(in the rows, 128 means zero)
Known rows, with every step that occurs:
nelem-tafu-legafo-lofod-tuku: [127 151 123 128 127 114 143 145 173 125 158 152 133 140 115 129 187 108
 125 122 107 106 103 129 142 150 138 112 158 140 158 106 147 124 127 119
 136 154 114 139 186  98 153 115 110 100 142 123 123 113 175 175 116 123
 121 134 124 130 115 123 157 160 132 104]
legafo-vebo: [135 183 114 130 137 139 139 104 121 130 132 156 128 126 105 111 105 102
 132 136 163 133 167 108 124 144 132 159 165 107 121 125 107  98 109 111
  98  76 154 147 102 137 134  53 136 131 148 150 172  88 128 131 122 116
 114 118  90 178 131 160 125 155 125 162]
nelem-tafu-legafo-vebo: [110 163 109 147 149 114 110 114 155 121 160 157 139 151 119  90 145 127
 124 132 141 101 111 117 164 176 125 122 202 128 159 104 129 106 140 103
 116 103 105 160 143 131 131  77 112  82 158 125 149  84 141 162 101 111
 126 118 118 133 104 143 135 151 123  93]
nelem-vebo-legafo-tafu: [142  80 133 132 124 106 101 109  81 109  95 113  99 126 155 155 139 147
  84 120 133 136 142 132  93 130 129 148  82 145 101 126 124 103  54 118
 133 133 131 160  85 139 117 135 167 134 120 113 118 106 108 137 144 100
 151 114 168  33 132  92 105  98 126 144]
tafu-tuku-vebo-legafo-lofod: [160 140 158 117 125 132 152 135 108 174 136  78 127 123 135 117 137 126
 149 127 124 124 143 161 124 120 166 150  83 142  73 132 126 164 128 134
 128 131  71 112  89  71 150 125 147 169  80 107 123 163 115 123 134 126
 121 119 159 201 128 132 170 144 105 152]
legafo-tafu-nelem-vebo: [117  73 116 108 117 123  98 115 111  77 111  89 101 144 142 137  96 146
 132 108 124 145 149 120 116 133  95 107  80 128 154 123 135 102 119 140
 147 170 122 165 109 160  94 110 141  98 105 130 148  85  89 127 135  98
 125 147 106  77 149 109 124 123 131 158]
vebo-nelem: [119 145 121 121 124 144 110 123 137  86 120 167  91 111  76 103  93 117
 103 140 140 135 123  90 113 113 108 105 143  81 120 122 127 138 146 103
 116 110 137 132 142 153 142 131 149 116 174 159 119 129 130  67 142 153
 154 154 108 113 102 144 104 147 146  95]
tafu-nelem-vebo-legafo: [148  62 120 116 109  98 103 116 109 103 104  78 145  93 168 155 108 128
 116 124 177 126 122 163 106 111 124  83  82 130 150 133 147  76 104 131
 115 129 152 133  74 142  68 104 108 126 115  95 115 120  85  98  82 137
 103 112 124  76 144 101 105  84 120 121]
tuku-tafu-nelem-vebo: [120  99 106 115 156 120  87 110 131 134 117 122 176 120 181 166 107 136
 123 123 134 116 110 146 126 113 111 113 152 145 196 126 124  95 150 151
 122 123 203 136 129 188  80 156 104 165 130 109 146 139 107 115 104 134
 127 123 103 136 165 109  95  68 126 139]
lofod-legafo: [153 133 134 164 129 137 150 155 117 123 140 119 128 112 149 169 146 158
 126 121 132 130 142  74 123  93 139 122 126 161  94 116 138 156 117 131
 139 104 136 120  58 119 154 106 128 127 151  89 157 127 129 132 160 137
 102 157 128 146 111 120 117 101 128 169]
vebo-nelem-tafu: [ 97 146 108 140 131 144 116 123 163  79 123 158  90 136  72  90 118 122
  94 156 124 110  98  62 135 152 119  91 164  96 153 125 140 115 140  94
 125 118 147 146 157 149 145 146 142  80 171 160 105 106 129  99 117 172
 150 157 109 124 104 136 115 138 140  58]
nelem-tafu-legafo-lofod-tuku-vebo: [115 152 146 108 139 113 132 162 169 144 158 146 144 128 122 111 170 120
 143 135 103 136 102 135 154 153 133 110 165 143 148 117 156 141 155 122
 135 167  88 119 202  89 149 130  98 118 129 130 130 129 172 171 128 123
 106 130 147 136 109 135 150 161 129 101]
tafu-tuku: [155 155 104 155 118 182 159 112 108 151 157 102 111 153 138 130 131 134
 135 134 136 106 133 129 124 106 136 161 110 105  88 110 124 158 148 130
 120  91 118 151 110 105 122 109 134 131 111 106 136 134 109 110 110 126
 152 132  94 229 126 142 155 122 114 139]
lofod-nelem-vebo: [111 100  99 143  76 160 142 153 104 144 154 134 141 133 136 155 131 132
 126 120 131 128 149 155 116  97 113 146 105  86 118 141 116 112 108 117
 150 128 115 123 134 142 102 143 133 101 119 142 104 135 149 100 136 125
 149  98 150  17 144 132  97  79 171 129]
lofod-legafo-tafu: [139 119 137 160 130 135 136 148 108  99 123 120  86 143 129 169 142 179
 132 106 100 123 160  54 121 124 134 129 105 181 103 125 125 162 111 141
 164 139 116 140  42 135 175 107 164 118 136 104 165 103 121 166 188 113
 116 174 138 128 122 110 132 130 122 187]
legafo-tafu: [124 131 133 135 152 132 120 112 112  82 123 143  92 158 121 130 109 133
 117 116 108 154 156  68 114 149 134 145 112 138 113 126 115 141 112 142
 141 144 115 157 129 136 133 116 154 120 122 158 145  88 120 158 163  96
 141 154 104 103 125 129 133 146 138 166]
tafu-nelem-vebo-legafo-lofod-tuku: [143  67 128 112  82 104 149 130 129 111 100  89 142  91 160 170 127 107
 132 116 158 114 127 171  99  98 120  86  69 122 149 140 153  84  80 131
 120 163 158 125  92 120  93 117 110 123 103  78 108 131 104 107  90 135
  88 115 126 107 160  93 129 109 118 135]
tuku-vebo-legafo: [136 122 176 103 169  85 103 137 107 144 103 129 154  91 142 105  88 114
 130 135 143 176 127 132 129 126 155 149 119 165  73 148 132 153 123 149
 103 119 116  86 128  94 122 156 112 190 117 143 117 155 129 129 149 128
 110 110 159 125 110 135 118 130 131 127]
tuku-vebo: [118 140 160  78 166 112 111 155 100 155 133 136 158 100 140  99  84 127
 141 139 124 175 138 110 132 114 133 142 147 130  89 143 146 164 159 135
 102 121 112  87 166 104 119 140  94 180 119 162 146 147 135 110 168 143
 104 132 128 148 115 155 123 136 142 138]
lofod-tuku-tafu-nelem-vebo: [124 121 107 142 129 134 145 131 153 149  92 143 161 159 153 169 159 122
 148 142 119 124 101 154 124 104  98 135 146 133 202 135 133 121 151 162
 108 155 234 128 176 169  92 174  81 170 138  89 127 169 123 132  93 150
 126 123  91 174 171 117 111  89 119 118]
nelem-vebo: [132  93 111 117 121 136 119 133  92 137 142 129 128 128 161 157 130 143
  98 137 149 144 142 131  87  91 112 141 129  96 111 120 141 101 105 121
 119 107 157 149 146 136 103 105 114 133 128 123 139 117 121  98 147 132
 142 122 126  79 138 115  97  83 141 133]
tafu-tuku-vebo: [140 155 130 127 139 161 147 136 113 173 149  89 131 149 141 106 126 152
 159 139 130 138 139 151 140 104 136 158 124 109  85 128 128 188 166 138
 120 116  90 109 134  92 130 129 112 154  94 132 152 164 105 106 144 124
 136 132 123 220 132 149 160 144 112 147]

Rows:
[130 149 128 135 189  99  77 129 138 144 159 183 161 122 165 152 170 130
 130 105 114 132  99 142 151 123 130 153 190 147 164 108 104 141 170 144
 122  85 135 131 151 173 133 168 120 163 153 127 154 155 159 155 138  97
 156 125 134 131 120 132 102  99 140 142]	tuku-tafu-legafo
[134  85 115 151  77 132 138 143 103 138 129 126 146 121 133 150 142 135
 110 113 138 108 134 166 116 115 130 147  85 112 100 142 111 102  77 120
 147 120 104 113  86 138 114 147 143 104 111 131  82 141 135 112 119 122
 155  89 168   4 141 118  96  74 162 125]	lofod-nelem-vebo-legafo
[ 99 186 106 148 128 147 135 102 152 112 115 171  88 141  62  74  93 117
 117 145 146  95 142  93 138 182 108 112 188  80 157 126 119 103 132  77
 108  96 146 166 120 157 146  79 160  93 183 161 146  84 117 120 106 142
 126 138 102 153 118 159 117 182 120  84]	legafo-vebo-nelem-tafu
[128 165 166  84  97 134 172 174 145 148 117 173 117  89  87 127 123  97
 158 137 105 157 150 136 106  89 135 120 111 106 117 147 144 151 140 135
 132 182 134  96 187 107 176 136 127 174 129 142 119 155 173 116 174 160
  91 154 129 163 129 133 146 177 137 147]	legafo-lofod-tuku-vebo-nelem
[150 143 146 131 102 145 168 142 110 179 143  87 125 132 117 119 128 139
 158 115 122 113 148 184 139 109 162 148  75 131  72 146 115 166 135 137
 155 135  49 103  88  83 159 141 153 136  79 121 113 170 134 121 134 118
 126 112 162 176 138 138 169 143 116 159]	tafu-tuku-vebo-legafo-lofod-nelem
[127 129 115 123 164 118  93 107 144 118 124 132 171 122 164 152 102 125
 135 124 128 118 108 122 148 126 124 109 155 157 191 137 106 102 167 161
 117 117 206 129 125 184  93 176 100 160 132 119 144 135 124 129  97 124
 125 133  83 179 148 130 106  87 127 143]	tuku-tafu-nelem
[118 101 129 112 137 126 106 111 122  66 116 111 109 145 123 129  73 132
 134 111 122 152 150  86 124 145 112 105  94 140 148 125 130 133 127 139
 144 162 123 150 105 147 111 101 135  91 110 140 151  78  99 141 128  99
 115 151  94 115 137 125 141 143 125 166]	legafo-tafu-nelem
[134 106 126 146 124 107 147 116 144 142  77 143 164 155 165 174 162 118
 140 142 134 120  93 166 120 115 109 139 124 164 197 136 121 121 119 163
 106 145 239 125 147 165  95 185  94 164 130  84 105 170 113 141  83 152
 118 109 115 157 170 104 114  91 109 112]	lofod-tuku-tafu-nelem-vebo-legafo
[ 99 145 119 132 129 124  97 130 174  84 144 169  85 131  72  85 131 123
  94 133 128 100  97 115 155 153 101  87 173  99 161 107 142 130 155  91
 135 109  96 133 161 136 138 127 135  74 190 158 112 120 135 103 115 144
 168 143 127  90  91 138 114 146 137  46]	vebo-nelem-tafu-legafo
[148  79 154 127 140  83 115  92 112  57  85 108 102 129 138 136  92 120
 110 114 148 130 129 105 123 163 153 109  65 173 117 134 113 120  80 139
 142 134 120 149  51 127 117 127 151 107 119 125 109 100 100 152 112 106
 117 129 129  92 127 112 143 139 108 148]	vebo-legafo-tafu-nelem
[135 156  95 164 134 179 160 102 145 130 159  94 119 186 133 111 147 134
 115 152 120  84 101  90 147 158 133 135 153 133 133 107 129 128 128 122
 127 123 137 161 143  86 121 122 113  86 113 110 125 105 113 135  97 138
 146 133 109 202 118 136 161 140 107 100]	nelem-tafu-tuku
[152 108 152 133 148  94 114  87 110  77  92 123  95 131 119 129 120 122
  87 117 128 132 136  88 111 160 159 140  87 176  92 137 101 136  65 139
 134 122 107 150  65 117 140 136 173 131 128 133 108 102 117 164 143  90
 143 129 150  82 102 108 132 141 116 151]	vebo-legafo-tafu
[132 158 141 147 132 144 159 124 135 156 131  74 134 147 134  95 136 129
 137 154 104  95 111 115 151 169 167 126 124 163 113 134 135 139 123 119
 132 147 103 134 128  66 143 133 135 118  94 104 119 119 129 146 115 133
 114 126 156 184 119 121 179 159  97 115]	nelem-tafu-tuku-vebo-legafo-lofod
[154 105 136 125 110 114 149 123 114 151  95 124 134 110 153 185 181 120
  98 128 122 110 129 171  87 109 139 145  88 152 137 143 113  87  62 136
 128 138 185 137 125 132 138 156 151 188 115  83 109 151 147 151 128 128
 128 114 165  79 155  75 106  91 116 145]	nelem-vebo-legafo-lofod-tuku-tafu
[108 152 147 116 122 132 150 165 155 151  90 175 126 137  88 104 122 110
 163 148 118 169 111 133 118 102 101 141 143 105 133 134 149 202 175 134
 103 150 160  87 214 121 134 166  90 166 155 154 114 181 142 108 146 173
 119 130 117 165 132 148 122 162 131  87]	lofod-tuku-vebo-nelem
[125 117 182 104 172  81  99 128 103 124  85 115 128 114 136 102  91 135
 134 124 118 171 137 115 133 153 153 144  99 172  83 153 118 162 126 151
 132 140  94  97 112 105 138 148 144 162 109 156 126 140 123 148 162 108
 113 120 166 103 112 135 126 150 127 148]	tuku-vebo-legafo-tafu
[132  77 105 107 103 124 106 127 110 107 132  82 152  99 169 148 106 136
 124 132 162 130 130 154 113  91  92  89 111 107 155 121 156  85 130 132
 123 131 163 137 118 141  68 112  89 105 111 107 142 106  87  77  95 132
 107 125 101  98 153 107 104  90 131 137]	tafu-nelem-vebo
[ 94 137 159  79 151 115  94 152 124 138 115 151 114  94  97  83  76 136
 144 139 128 171 121 123 133 111 112 120 159  91 110 145 146 171 182 111
 111 127 108  88 184 131 132 146 121 149 158 181 131 159 127  82 172 161
 123 142 127 122 111 153 101 142 144 109]	tuku-vebo-nelem
[111 149 105 165 107 177 165 139 142 168 174 104 152 177 107  93 121 137
 156 142 105  94 118 137 172 148 130 145 137 119 131 142 118 141 151 121
 159 151  89  99 152 106 122 158 117  72  96 149 100 138 140 136 117 145
 141 108 143 125 123 157 145 127 141 100]	lofod-nelem-tafu-tuku-vebo
[119 152 115 120 121 100  82 130 138 128 153 193 100 106  89  95 135 128
 128 106 160 128 133 161 145 130 107 128 184  79 145  97 119 137 175  86
 110  69  62 143 121 164 152  51 151  96 192 158 158 132 134 112 126 106
 152 119 122 110 103 162 108 164 132 118]	tafu-legafo-vebo-nelem
[138 149 153  79 123  99 134 175 146 163 165 179 143  88 121 142 172 106
 164 102 115 166 133 185 125 100 130 131 140 118 119 113 145 165 164 126
 137 151  62 104 186 103 169  89 112 159 131 128 140 166 185 152 164  96
 111 129 147 128 118 129 145 165 142 150]	tafu-legafo-lofod-tuku-vebo
[117 160 121 150 143 166 138 120 136 154 147  82 140 177 133  87 123 147
 136 164 112 109 106 105 162 154 132 142 161 138 126 127 144 152 162 121
 122 136 129 128 159  82 121 141 107 110 102 106 137 122 118 140 113 149
 131 136 124 204 126 147 158 148 101 101]	nelem-tafu-tuku-vebo
[117 134 121 170  98 155 163 132 144 152 150 104 152 171 110  99 134 129
 148 131 112  94 116 142 165 160 147 138 114 140 113 139 112 134 123 126
 160 143  71 100 114  91 122 156 132  82  97 141  91 141 131 141  94 143
 142  92 163 115 124 149 148 135 132  96]	lofod-nelem-tafu-tuku-vebo-legafo
[142  78 123 139 118 106 110 113  93 125 107 105 124 102 167 161 153 133
  79 135 157 125 122 141  89 111 133 146  99 127  93 127 131  94  61 123
 111 104 153 151  97 121 103 134 129 147 122 107 109 125 115 108 124 124
 138 100 161  49 131  94 100  87 123 125]	nelem-vebo-legafo
[138 169 113 136 185 104  74 119 144 155 138 190 154 135 144 138 154 130
 143 105 127 126 120 157 157 141 126 161 203 137 172 107  87 123 169 126
 103  70 134 138 133 190 135 118 132 154 166 131 164 142 142 166 123  91
 150 119 122 161 131 150 111 115 126 150]	tuku-tafu-legafo-vebo
[149 141 130 100  81 169 174 153 121 132 171 150 139  93 103 151 117  81
 137 104 102 120 173 119 111 107 157 118  93 105 100 154 118 104 101 131
 172 146  82 116 114 121 164 119 152 103 114 155 113 105 182 123 154 114
 114 138 129  85 118 138 139 138 165 178]	legafo-lofod-nelem
[112 155 102 161 110 177 138 117 156 103 130 117  78 161  72  93 121 134
 112 150 124  74 101  97 142 146 105 102 151  87 145 117 138 134 150  97
 128 126 124 156 143 128 139 137 153  70 165 143 113 117 114  89 103 173
 166 149 106 165 121 140 138 148 119  59]	vebo-nelem-tafu-tuku
[139 140 126 116  98 137 166 144 145 149 121 141 151 121 145 181 160 102
 154 125 104 120 138 152 100  92 123 119 109 133 178 145 133  96 113 151
 138 173 200 131 163 142 142 129 116 172 106 102 135 139 159 140 132 143
  98 143 110 151 161  99 135 111 121 174]	legafo-lofod-tuku-tafu-nelem-vebo
